Each row comes from the steps of one path. Every step used is in the known rows, and no mark comes twice. Write the path behind each row, first mark first.
Known rows:
momiz/fadug: 17.0, 1.3, -0.5, 25.3, -14.9, -3.9, 10.1, -27.5, -11.6, -1.9, -1.9, -0.2, 10.1, 11.5, -19.5, 15.1, -17.9, 9.0, 10.0, 13.9, -8.1, 10.7, -15.2, 11.7
denedi/fadug/momiz: -15.2, 6.2, 7.4, -25.5, -12.8, 8.0, 13.1, -22.2, -25.8, -4.7, 2.4, -9.0, 19.1, 3.6, -1.9, 29.1, 13.0, -7.2, -19.8, 21.2, -23.1, 5.6, 14.2, 8.2
denedi/fadug/pabol/sebogik/tamo: -26.7, 15.3, -23.7, 20.0, -22.0, -9.3, 13.2, -28.7, -6.1, -9.4, -13.0, 15.4, -19.2, 12.0, 11.3, 37.8, -39.2, 11.1, 13.1, -39.0, -7.8, 5.2, -4.4, -4.9
mori/momiz: 27.5, 1.4, 5.5, -9.7, 15.8, 3.6, -0.5, -3.5, -11.6, 13.7, -1.3, -14.9, -2.7, 0.0, -25.0, -13.4, -13.5, 4.1, -17.0, 14.7, -8.8, -15.3, 14.5, -2.9
fadug/sebogik: -2.8, 0.0, 9.5, -3.9, -7.6, 0.6, -1.9, 8.8, -17.2, -7.5, 11.7, -2.2, -8.2, 2.0, -7.8, 8.0, -35.2, -3.8, -1.5, -20.8, 9.9, 3.1, -2.6, 14.9
sebogik/fadug/tamo: -1.9, -4.5, 0.3, 4.0, -24.9, -4.4, -7.7, -8.2, -27.7, -6.2, -9.6, 11.1, -19.7, 8.4, -3.2, -32.1, -31.9, -12.3, -45.6, -46.0, 7.3, 20.4, -3.9, 0.6
momiz/fadug/pabol/sebogik: 6.0, 7.0, -9.6, 31.3, -32.7, -14.3, 10.6, -25.5, -17.4, -16.0, -9.9, 2.1, -11.6, 12.1, 5.6, 50.6, -45.8, 2.3, 14.7, -18.1, -4.7, 22.0, -16.4, 19.5
pabol/sebogik/mori/momiz: 30.4, 3.0, -1.4, -3.3, 3.6, -21.7, -1.2, -23.3, -6.9, 20.8, -15.6, -1.2, -18.9, 3.3, -14.7, -1.4, 38.4, 9.9, -17.0, -12.3, 2.1, -1.8, 15.2, -5.9
sebogik/fadug: -3.4, 0.2, -0.9, 12.2, -15.9, 1.8, -0.4, 2.6, -8.0, 4.9, -23.3, 26.9, -7.7, -1.9, 3.2, 0.2, 1.2, -3.7, 0.7, -25.1, -4.1, -7.2, 1.2, -17.2
pabol/sebogik/fadug/momiz: -18.3, 3.7, -3.8, 3.1, -37.0, -7.1, 13.6, -18.6, -31.5, -5.3, -17.9, 19.9, 0.0, 0.9, 12.6, 28.7, 3.6, -14.3, -19.0, -18.6, -17.0, -9.7, 5.6, -1.9
mori/momiz/fadug/pabol/sebogik/tamo: -12.1, 13.8, -24.2, 31.3, -23.4, -14.7, 16.4, -36.1, -13.0, -5.6, -12.5, 14.8, -19.7, 14.0, -1.4, 28.0, -53.3, 12.6, 11.5, -37.4, -9.1, -4.4, -6.4, -3.8
pabol/sebogik/fadug/mori: -2.8, 7.5, -9.1, 18.1, -18.5, -4.6, 8.0, -8.0, -16.4, -5.9, -22.0, 19.9, -19.7, 2.6, -6.3, 2.1, -54.8, -6.2, -3.9, -28.4, -8.7, 4.4, -3.6, -2.6
denedi/fadug: 2.0, 7.1, 6.6, -17.5, 4.9, 15.8, 0.5, -9.1, -3.7, 1.6, -4.4, -12.7, 9.0, 6.2, -7.5, 28.4, 7.1, 9.0, -3.0, 25.6, -13.3, 23.4, 5.4, 5.9
momiz/fadug/pabol: 6.4, 2.9, 3.6, 21.9, -18.2, -3.5, 12.2, -22.6, -17.2, -14.5, 6.9, 1.0, 4.5, 8.4, -12.8, 17.3, -48.9, -2.4, 27.2, -12.3, -6.7, 15.5, -7.0, 11.2
tamo/fadug: -12.0, 1.1, -0.1, 4.2, 0.5, 0.1, 20.9, -3.1, 21.6, -9.2, -5.3, 13.5, -6.8, -4.6, 18.2, -14.1, 15.1, 7.3, -32.8, -3.6, -2.4, -31.5, -2.2, -11.2
pabol/sebogik/fadug/tamo: -1.0, -2.0, -5.9, 11.7, -34.6, -10.4, -6.9, -12.9, -30.0, -9.0, -17.0, 11.7, -26.7, 11.5, 3.6, -12.7, -37.4, -10.5, -47.7, -50.6, 7.2, 25.9, -9.5, 6.5
mori/momiz/fadug/tamo: 26.2, -2.9, 3.3, 8.1, -16.6, -7.0, -0.6, -30.9, -35.9, -4.4, 4.7, -15.6, -8.5, 18.0, -30.9, -28.1, -53.0, -1.4, -47.9, -11.3, 0.2, 25.0, -8.3, 19.3
pabol/sebogik: 1.3, 5.0, -12.4, 16.0, -20.5, -11.7, 2.1, -9.6, -5.1, -5.9, -14.6, 1.5, -14.2, 6.3, 14.2, 39.1, -10.2, 3.9, -4.0, -9.5, -0.3, 10.2, -11.5, 11.8
denedi/sebogik/fadug/pabol: -11.3, 3.5, 1.6, 5.7, -21.9, -5.8, -0.5, 4.6, -15.9, -7.3, -8.7, 34.6, -10.0, 0.3, 1.7, -10.2, -33.1, -14.1, 18.8, -42.5, -8.0, 17.2, 0.4, -9.0
tamo/fadug/pabol/sebogik/mori/momiz: 24.5, 4.1, 0.1, -0.6, 0.9, -22.4, 7.7, -25.4, -2.7, 13.2, -14.6, 4.0, -22.1, 1.6, -8.0, -4.2, 30.8, 9.5, -21.6, -20.5, 0.9, -9.7, 15.5, -8.7
mori/momiz/fadug: 36.7, 2.3, 3.4, 18.3, -3.8, -0.6, 9.9, -29.7, -19.8, 7.6, -3.0, -10.8, 8.2, 11.6, -37.1, 5.6, -28.2, 12.0, -2.5, 24.8, -14.2, -0.5, -4.9, 9.4

Which path is each row?
38.5, 3.3, -1.6, 22.8, -12.3, -19.1, 9.3, -43.6, -16.7, 12.8, -12.8, -1.3, -2.8, 13.8, -29.7, 13.7, 8.2, 15.9, -2.2, 5.7, -6.5, 9.3, -4.7, 7.5 | pabol/sebogik/mori/momiz/fadug
27.6, -1.7, -1.4, 12.9, -24.9, -20.7, -0.8, -41.6, -34.0, -1.5, -3.8, -8.8, -17.5, 20.1, -24.2, -18.1, -28.4, 1.5, -47.8, -25.9, 5.4, 33.0, -9.3, 19.0 | pabol/sebogik/mori/momiz/fadug/tamo
-10.1, 9.4, -11.2, 18.7, -13.0, -6.2, 12.7, -25.4, -18.7, -0.5, 1.9, 11.6, -11.9, 12.5, -20.0, 6.0, -55.1, 12.6, 4.9, -33.3, -2.7, -11.9, -4.4, -1.2 | mori/momiz/fadug/sebogik/tamo
-2.2, 6.4, -9.4, 19.2, -25.5, -12.3, 5.5, -12.0, -11.7, -15.1, -9.1, 2.1, -16.6, 6.5, 15.1, 43.3, -37.1, -2.2, 9.9, -24.8, -1.0, 16.6, -9.0, 13.8 | fadug/pabol/sebogik
11.7, 8.2, -2.6, -2.5, 16.2, 1.3, 18.2, -14.7, -5.8, 4.6, -4.5, -1.6, -14.9, 0.3, -25.5, -32.9, -47.7, 6.9, -33.5, -0.7, -14.8, -33.4, 14.3, -11.9 | sebogik/tamo/fadug/mori/momiz
26.1, 2.0, 2.9, -18.2, 10.3, -22.4, -7.6, -12.4, -5.6, 26.3, -8.8, 13.3, -13.6, 1.3, -22.6, -37.0, 46.0, 5.3, -17.0, -10.1, -2.3, 7.0, 16.6, -11.6 | denedi/sebogik/mori/momiz
24.8, 4.9, 3.5, -3.2, 9.5, 4.8, 4.6, -5.9, -21.2, 11.5, -11.6, -1.4, -11.5, -0.4, -34.1, -25.3, -48.7, -1.8, -19.2, -1.2, -14.9, -16.3, 16.2, -8.9 | sebogik/fadug/mori/momiz
-3.7, 5.0, -2.9, 9.9, -8.8, 1.2, 6.9, -3.5, -14.1, -3.2, -14.6, 19.5, -12.3, -0.5, -13.1, -16.9, -49.7, -8.2, -1.7, -23.6, -8.6, -1.0, 1.8, -8.5 | sebogik/fadug/mori
22.7, 6.0, 2.3, -8.2, 7.6, 0.4, 0.6, -1.7, -22.3, 13.1, -12.1, 9.1, -12.5, 0.6, -35.2, -37.1, -47.7, -3.8, -19.9, -3.1, -17.7, -6.9, 13.1, -8.8 | denedi/sebogik/fadug/mori/momiz
26.7, 4.8, 3.8, -8.8, 17.5, 4.0, 4.6, -7.1, -17.5, 9.0, -0.5, -14.8, -7.8, 0.7, -35.6, -25.5, -49.1, 0.2, -19.3, 10.7, -12.7, -12.8, 15.5, -0.4 | fadug/mori/momiz
12.8, -3.7, 0.5, 12.6, -24.1, -8.8, -0.5, -29.0, -30.4, -10.8, 5.2, -8.4, -7.4, 17.9, -18.8, -22.0, -45.6, -3.6, -39.2, -19.2, 4.3, 32.9, -15.5, 21.0 | momiz/fadug/tamo
15.3, 7.5, -7.7, 28.3, -27.5, -13.0, 10.4, -26.5, -21.2, -11.2, -10.1, -3.5, -12.8, 12.1, -3.5, 45.8, -50.1, 3.6, 8.8, -12.3, -7.8, 16.7, -11.3, 18.4 | mori/momiz/fadug/pabol/sebogik
4.2, 2.4, -9.9, 9.6, -17.5, -36.8, -1.3, -28.3, 6.9, 10.4, -20.4, 19.9, -23.0, 4.6, 14.8, 16.7, 75.3, 8.3, 0.6, -39.2, 15.3, 20.7, 0.3, -4.5 | pabol/sebogik/mori
11.1, 5.8, -2.7, 19.0, -8.3, -3.1, 14.2, -24.6, -16.4, -8.0, 0.3, 0.5, -0.1, 8.9, -29.2, -7.0, -63.6, 0.8, 4.1, 3.3, -11.5, 10.9, -9.6, 11.4 | momiz/fadug/mori
-1.5, 5.0, 13.9, -16.2, -4.0, 11.4, -1.6, 2.6, -19.4, -6.4, 8.7, -10.8, -1.8, 6.4, -13.2, 27.3, -30.7, 2.6, -2.9, -3.5, 0.8, 19.4, 1.1, 19.1 | denedi/fadug/sebogik
-28.0, 8.3, -12.8, 9.6, -10.8, -5.8, 7.8, -11.0, -9.0, -4.5, 3.3, 16.9, -16.3, 7.1, -2.0, 3.3, -41.2, 7.2, 6.3, -45.6, 4.4, -12.2, -1.8, -5.9 | fadug/sebogik/tamo
-5.0, -3.0, -1.5, -3.3, -28.0, -10.8, -13.1, -1.9, -28.7, -3.8, -10.4, 25.7, -21.4, 9.7, -3.9, -48.7, -29.5, -15.2, -47.1, -48.9, 2.9, 33.9, -8.1, 0.8 | denedi/sebogik/fadug/tamo
-30.1, 6.8, -13.7, 13.2, -3.8, -4.3, 27.5, -15.1, 24.2, -8.9, -8.7, 26.5, -14.0, -1.0, 21.1, -15.3, 3.5, 14.0, -27.8, -24.8, -4.0, -41.5, -2.2, -22.9 | sebogik/tamo/fadug
28.2, 0.6, 9.2, -13.5, 9.8, -15.8, -3.2, -14.2, -12.5, 20.1, -2.8, -2.8, -15.3, 1.2, -25.6, -16.8, 26.9, 6.1, -16.5, -17.8, 7.1, -4.5, 19.4, -4.3 | fadug/sebogik/mori/momiz
-24.9, 1.9, 3.0, -10.2, -15.7, -3.1, 27.6, -17.8, -8.1, -12.5, 2.0, 9.6, 7.9, -4.1, 16.4, 0.3, 18.5, -8.6, -40.5, 0.6, -15.7, -32.7, 9.0, -4.0 | tamo/fadug/momiz
-26.5, 6.8, -5.5, 13.5, -10.3, -3.8, 24.3, -14.0, 7.6, -19.7, 1.9, 19.5, -12.3, -0.2, 15.3, -4.1, -34.2, 1.1, -0.2, -38.7, -3.8, -20.4, 2.2, -13.5 | sebogik/tamo/fadug/pabol
2.3, 2.4, 8.4, -13.5, -6.4, -20.4, -3.9, -19.9, -3.0, 9.7, -4.1, 11.6, -13.8, 4.8, -3.9, 9.2, 61.8, 7.7, 0.7, -34.2, 16.1, 26.8, 9.2, 0.8 | denedi/fadug/sebogik/mori
-27.8, 12.9, -26.0, 26.1, -23.6, -15.2, 13.2, -25.4, -4.9, -9.9, -11.4, 20.0, -22.0, 9.9, 13.6, 27.9, -42.2, 8.3, 13.7, -47.5, -3.3, -2.2, -6.2, -6.8 | fadug/pabol/sebogik/tamo
29.5, 0.6, 4.6, -11.1, 13.6, -16.3, -2.4, -18.6, -4.4, 23.7, -8.7, -1.8, -11.6, 0.2, -21.5, -20.7, 43.9, 7.9, -15.3, -8.1, 2.1, -6.1, 20.5, -12.0 | sebogik/mori/momiz
27.3, -3.4, 2.8, 7.1, -17.5, -16.6, -1.5, -38.4, -32.3, 0.5, 1.3, -9.2, -12.9, 18.0, -29.6, -32.5, -23.8, 0.4, -46.9, -22.9, 5.4, 29.4, -5.5, 15.1 | sebogik/mori/momiz/fadug/tamo
-4.8, -0.7, 5.2, -3.0, -8.5, -28.2, 6.3, -16.8, 9.0, 4.4, -4.3, 24.2, -21.5, -0.5, 8.2, -11.2, 65.0, 6.7, -14.2, -48.3, 21.5, -0.5, 5.5, -7.8 | tamo/fadug/sebogik/mori
27.7, 8.3, 7.1, -17.5, 19.9, 10.8, 4.7, -11.9, -18.9, 9.9, -2.6, -20.6, -3.4, 3.6, -39.3, -11.6, -46.1, 4.3, -20.8, 23.2, -19.2, -1.6, 18.1, 2.4 | denedi/fadug/mori/momiz
29.3, 6.2, 2.4, -8.1, 2.9, -17.2, 0.7, -27.7, -11.0, 16.8, -14.6, -5.0, -16.8, 5.5, -16.4, 10.0, 28.7, 10.2, -11.5, -10.9, -2.8, 9.9, 18.3, -2.9 | denedi/fadug/pabol/sebogik/mori/momiz
